What can hang from each mark:
Q_652: Q_201 Q_301 Q_847
Q_130: Q_652
Q_575: Q_130 Q_323 Q_808 Q_847
Q_207: Q_301 Q_808
Q_323: Q_575 Q_652
Q_847: Q_652
Q_301: Q_652
Q_808: Q_575

Known rows, with every way that one mark hangs from another:
Q_323{Q_575{Q_130} Q_652}: [-1.91  0.59  1.80  4.03  1.71 -0.47 -2.89  3.15 -1.64 -1.48  2.03  1.92
  3.08 -2.48  2.76  1.58 -1.89 -3.03 -0.54  0.50  3.17 -0.65 -0.71 -0.79]
Q_301{Q_652{Q_201}}: [-3.51 -2.01  0.82  2.56  2.00  0.61 -3.15  1.86  0.49 -0.67  0.30 -5.20
  2.33 -3.66  1.07 -1.67  1.89 -0.72  0.92  3.22  0.08  2.45 -0.15  2.17]
Q_808{Q_575{Q_323}}: [-2.36  1.16 -0.32  0.71  2.15 -0.06 -2.77  2.12  3.25  0.52 -1.71 -2.27
 -0.62 -4.85  1.65 -0.22 -0.77 -2.41 -1.51  2.98  0.64  2.35 -0.98 -0.09]
Q_207{Q_301{Q_652} Q_808{Q_575{Q_130 Q_323 Q_847}}}: [ 1.34  1.67 -2.54 -0.07 -0.10 -2.73 -2.57  0.78  3.30 -1.17 -1.05 -2.68
 -4.97 -0.99  1.86 -2.03 -1.36 -0.53 -1.23  1.57 -2.27  3.87  3.76 -1.64]
Q_808{Q_575{Q_130 Q_847}}: [-1.24  1.64  0.03  1.65  1.70 -0.01 -1.62  0.80  3.32 -0.11 -1.35 -2.28
 -1.71 -4.99  1.26 -0.70 -2.29  0.30 -1.84  1.94 -0.49  2.41 -0.89 -2.98]
Q_323{Q_575{Q_130 Q_847} Q_652{Q_201 Q_301}}: [-2.48 -1.64 -1.73  5.27 -0.66 -0.59  0.13  5.42 -3.48 -2.33  0.56  0.50
  3.07 -0.50  2.18  2.87 -1.87 -1.06 -1.50 -0.03  3.41 -1.61  0.46  0.11]
Q_808{Q_575{Q_130 Q_323{Q_652{Q_847}}}}: [-1.51  1.12 -1.03  1.49  0.95  0.04 -2.93  1.27  1.94 -0.02 -0.71 -0.48
 -1.35 -3.66  1.52  1.86 -2.43 -0.98 -2.32  2.49  2.73  1.19 -0.18 -0.82]
Q_575{Q_847}: [-1.69 -1.64  2.54  3.88  3.64 -1.04 -2.15  2.70  1.40  0.57 -0.32 -3.25
  1.21 -5.44  1.53 -2.72 -0.49 -1.90 -2.50  0.91 -1.24  2.37 -1.32 -1.85]
Q_652{Q_847}: [-3.05 -3.35  1.31  3.35  3.83  0.67 -5.91  2.51 -0.82  0.43 -1.01 -3.48
  1.97 -6.01  2.28 -3.31  1.68 -2.36 -1.92  0.77  2.28  2.30 -1.16  1.03]
Q_575{Q_130 Q_323{Q_652{Q_301}} Q_808 Q_847}: [ 3.60 -1.31 -2.82  5.10 -0.36 -4.08 -0.08  1.48 -0.26  1.67  0.27  1.08
 -2.18 -1.04  0.69  4.38 -3.80  0.54 -5.61  3.25  0.94  0.18  2.55 -2.42]
Q_575{Q_130{Q_652} Q_323 Q_808 Q_847}: [ 4.35 -2.27 -1.40  4.96  0.29 -3.56  0.89  0.43  2.88  2.93  0.19 -0.33
 -3.42 -3.02 -0.29  3.34 -4.32  0.55 -6.20  3.49 -1.39 -1.00  0.81 -0.98]
Q_808{Q_575{Q_130 Q_323 Q_847{Q_652{Q_201 Q_301}}}}: [-0.89 -0.42 -2.43  0.65 -0.20 -0.44 -1.32  2.23  3.10  0.81 -1.58 -2.01
 -2.34 -3.36  1.07  1.26 -3.14  0.82 -2.54  3.03  1.04  2.10  0.57 -1.47]
Q_323{Q_575{Q_130 Q_808} Q_652{Q_201 Q_301 Q_847}}: [-1.83 -2.54 -4.04  6.33 -0.55 -0.40 -1.83  4.12 -5.79 -1.72  0.06  0.37
  2.33 -0.09  2.36  3.51 -0.27 -0.90 -2.48  0.82  5.17 -1.12  1.27  1.86]
Q_130{Q_652}: [-1.24 -3.67  4.45  3.65  3.43  2.01 -2.65  2.39  2.16  1.48  0.39 -4.36
  2.87 -7.97  2.50 -0.94  1.38 -3.05 -0.87  1.49 -1.22 -0.82 -2.86  2.03]
Q_207{Q_808{Q_575{Q_130 Q_323}}}: [ 0.20  1.45 -0.39  0.88  2.11 -0.04 -4.22  0.25  2.06 -0.61 -1.81 -1.85
 -2.47 -4.23  2.39 -2.50 -2.51 -1.94  0.25  2.38 -0.77  2.66  1.11 -1.78]
Q_207{Q_301{Q_652} Q_808{Q_575}}: [-0.34  1.60 -0.91  0.01  1.49 -0.87 -4.16  0.91  2.32 -1.41 -1.02 -4.48
 -2.79 -2.67  2.98 -3.79  1.54 -1.97  0.47  1.29 -2.61  4.79  2.65 -0.70]
Q_575{Q_130 Q_323}: [ 1.48 -0.84 -0.29  0.05  0.60 -1.95 -3.96  1.97  2.69  1.61 -0.20  0.41
 -1.23 -4.69  1.63 -0.03 -2.78 -1.65 -0.99  3.40  1.35 -0.02  0.78 -0.64]
Q_323{Q_575 Q_652{Q_301}}: [-3.16 -1.18  0.97  4.26  1.69  0.20 -2.77  5.39 -3.21 -1.61  0.38  0.35
  5.34 -2.50  3.67  1.46  1.08 -3.65 -0.01  0.51  3.37 -0.17 -0.44  0.88]
Q_575{Q_323{Q_652{Q_301}} Q_808 Q_847}: [ 1.28 -2.03 -1.63  6.28  1.47 -3.65 -0.02  2.74 -0.98  1.67 -0.08 -0.69
 -0.19 -1.31  0.90  3.31 -1.59 -1.54 -6.06  2.73  0.45  1.31  1.49 -0.95]
Q_207{Q_808}: [-0.65 -0.65  2.35  2.38  4.13  0.45 -5.55  1.16  0.21 -0.44 -0.94 -3.42
  0.47 -5.80  3.26 -5.07  0.02 -3.55  1.04  1.44 -1.68  3.04  0.30 -1.28]
Q_808{Q_575{Q_323{Q_652{Q_201}}}}: [-3.33  0.91 -0.54  2.14  1.78  0.45 -1.88  2.55  1.61 -0.20 -0.67 -2.24
  0.03 -3.76  1.64  1.42 -1.13 -2.66 -2.08  2.42  1.68  1.56 -0.94  0.45]

Rows:
[-0.96 -2.19  0.05  2.64  0.78  0.01 -2.93  3.67  0.03 -0.34 -0.76 -0.11
  2.12 -4.14  2.43 -0.04 -0.51 -1.58 -0.09  1.09  2.12 -1.23 -0.82  1.35]  Q_323{Q_575{Q_130{Q_652{Q_301 Q_847}}}}
[ 3.56 -2.77 -2.69  5.38 -0.41 -3.25  1.77  0.99  2.21  2.54  0.14 -1.16
 -3.62 -2.42 -0.61  3.67 -4.42  0.64 -6.19  3.35 -1.09 -1.56  0.88 -0.03]  Q_575{Q_130{Q_652{Q_201}} Q_323 Q_808 Q_847}
[ 2.55 -0.98 -2.96  5.88 -0.09 -4.05  0.76  1.10 -0.23  1.33  1.23  0.50
 -2.93 -0.59 -0.15  4.23 -4.88  0.05 -6.31  2.94  0.77 -0.19  1.83 -1.88]  Q_575{Q_130 Q_323{Q_652{Q_201}} Q_808 Q_847}
[-4.02 -6.29 -3.43  3.37  0.57  1.85 -4.08  5.56 -3.86 -0.49 -3.04 -5.56
  2.85 -4.42  2.74 -1.79  3.42 -0.91 -0.76  0.99  3.64  0.74  0.56  3.92]  Q_652{Q_201 Q_301 Q_847}
[-2.72 -7.12  0.07  4.57  1.22  3.13 -2.21  4.47 -1.22  0.62 -1.61 -5.95
  3.33 -6.28  2.43  0.00  2.88 -1.41 -1.47  0.87  1.49 -1.77 -1.53  5.03]  Q_130{Q_652{Q_201 Q_301 Q_847}}
[ 0.58 -1.74 -1.96  5.10  0.19 -1.82  0.52  2.99 -0.26  0.06 -0.60 -0.53
  0.28 -2.27  1.18  1.53 -1.89 -0.40 -2.65  1.69  0.02 -1.00 -0.06  0.24]  Q_323{Q_575{Q_130{Q_652{Q_201 Q_301}} Q_808 Q_847}}
[-4.19 -4.46 -0.37  5.30  1.69  2.08 -3.66  4.73 -4.67 -1.08 -0.07 -3.61
  4.24 -3.69  3.11  0.78  2.31 -2.21 -1.64  0.28  4.17  0.21 -0.12  2.32]  Q_323{Q_652{Q_201 Q_301 Q_847}}
[-2.03 -0.56 -0.74  1.21  1.56 -0.41 -1.85  2.74  3.13  0.99 -1.80 -2.68
 -0.82 -4.01  1.42  0.33 -1.46 -0.73 -2.83  2.71  0.49  3.30 -0.22 -1.13]  Q_808{Q_575{Q_323 Q_847{Q_652{Q_301}}}}
[ 1.03 -1.12 -0.92  3.53  0.76 -1.07 -1.90  2.44 -0.02  0.46 -0.51 -0.02
  1.02 -3.64  2.25  0.99 -0.61 -1.44 -0.89  2.46  0.58 -0.78 -0.18  0.62]  Q_323{Q_575{Q_130{Q_652{Q_301}} Q_808}}
[ 3.92 -1.80 -1.93  3.15  0.65 -4.12 -1.80  0.22  2.32  3.31  0.68  0.06
 -3.78 -2.58  0.27  1.82 -4.73  0.86 -5.54  4.16 -0.36  2.31  2.04 -3.02]  Q_575{Q_130 Q_323 Q_808 Q_847{Q_652}}
[ 3.86 -3.64 -3.78  5.01 -1.37 -2.98  1.76  1.92  1.45  2.49 -0.83 -1.35
 -2.99 -2.27 -0.08  4.13 -3.48  1.21 -5.57  3.55 -0.66 -1.80  1.67  0.40]  Q_575{Q_130{Q_652{Q_201 Q_301}} Q_323 Q_808 Q_847}
[ 1.56 -1.42 -1.45  5.06  2.32 -4.30 -0.43  1.79  1.42  2.33 -0.64 -1.42
 -1.87 -2.50  0.13  0.80 -2.15 -1.67 -5.98  3.26 -1.18  2.24  0.78 -1.22]  Q_575{Q_323 Q_808 Q_847}
[-4.36 -3.42 -0.23  3.52  2.10  0.83 -4.03  1.82 -0.86 -0.95 -0.23 -5.41
  2.20 -3.09  0.77 -1.80  2.19 -0.05 -0.39  2.42  1.84  2.60  0.00  3.04]  Q_301{Q_652{Q_201 Q_847}}
[-0.97  0.54  0.87  2.48  1.55  0.80 -0.64  0.69  3.87  0.24 -1.04 -2.75
 -1.42 -5.51  1.15  0.42 -2.27  0.41 -2.37  1.74 -0.94  1.04 -1.62 -1.84]  Q_808{Q_575{Q_130{Q_652} Q_847}}
[-0.44  0.39 -1.33  0.84  1.59 -0.91 -3.05  2.33  1.83 -0.77 -0.98 -4.68
 -3.60 -3.42  3.20 -4.11 -0.15 -2.68 -1.59 -0.04 -2.68  4.31  2.07 -1.68]  Q_207{Q_301 Q_808{Q_575{Q_847{Q_652{Q_201}}}}}
[ 4.27 -2.71 -3.01  2.76 -0.26 -3.83 -1.77  1.14  1.57  3.31 -0.31 -0.13
 -3.22 -2.38  0.81  2.28 -3.75  1.44 -4.97  4.36  0.09  2.05  2.86 -2.55]  Q_575{Q_130 Q_323 Q_808 Q_847{Q_652{Q_301}}}
[ 4.21 -1.98 -1.19  3.15  0.31 -2.24 -1.63  0.22  2.52  3.16  0.25 -0.34
 -2.51 -4.39  0.91  2.94 -2.57 -0.85 -3.60  4.47 -0.38 -1.33  0.73  0.56]  Q_575{Q_130{Q_652} Q_323 Q_808}
[ 3.53 -2.60 -0.41  3.48  0.71 -0.15 -2.47  0.34  0.77  2.30 -0.45 -2.34
 -0.53 -6.08  2.30  1.32  0.12  0.19 -1.54  3.68 -1.03 -0.52  0.38 -0.14]  Q_575{Q_130{Q_652{Q_301}} Q_808}
[-2.03 -0.41 -0.32  1.89  1.27  2.08 -2.22  0.97  2.51 -0.01 -1.27 -3.49
 -0.97 -5.76  1.64  0.27 -0.98 -0.13 -1.27  2.03  0.83  0.51 -1.53  0.36]  Q_808{Q_575{Q_130{Q_652{Q_201 Q_847}}}}
[ 3.78 -0.41 -2.38  2.00  0.54 -3.40 -3.13  0.27  1.68  2.60 -0.19  0.39
 -2.98 -3.59  1.11  1.42 -2.68 -1.01 -3.01  4.79  0.34  0.76  1.79 -1.17]  Q_575{Q_130 Q_323 Q_808}
[-1.13 -1.18 -2.46  1.14 -0.39  1.03 -1.65  2.19  2.60  0.49 -2.12 -2.31
 -1.54 -4.42  1.39  1.98 -1.53 -0.11 -1.91  2.83  1.82 -0.34 -0.24  1.49]  Q_808{Q_575{Q_130{Q_652{Q_201 Q_301 Q_847}} Q_323}}
[-0.75 -1.72 -2.32  5.76  0.46 -0.90 -3.08  3.29 -4.78 -1.14  0.10  1.51
  2.54 -0.95  2.72  3.06 -0.16 -1.10 -2.45  1.00  4.82 -0.32  1.21  0.47]  Q_323{Q_575{Q_130 Q_808} Q_652{Q_301 Q_847}}
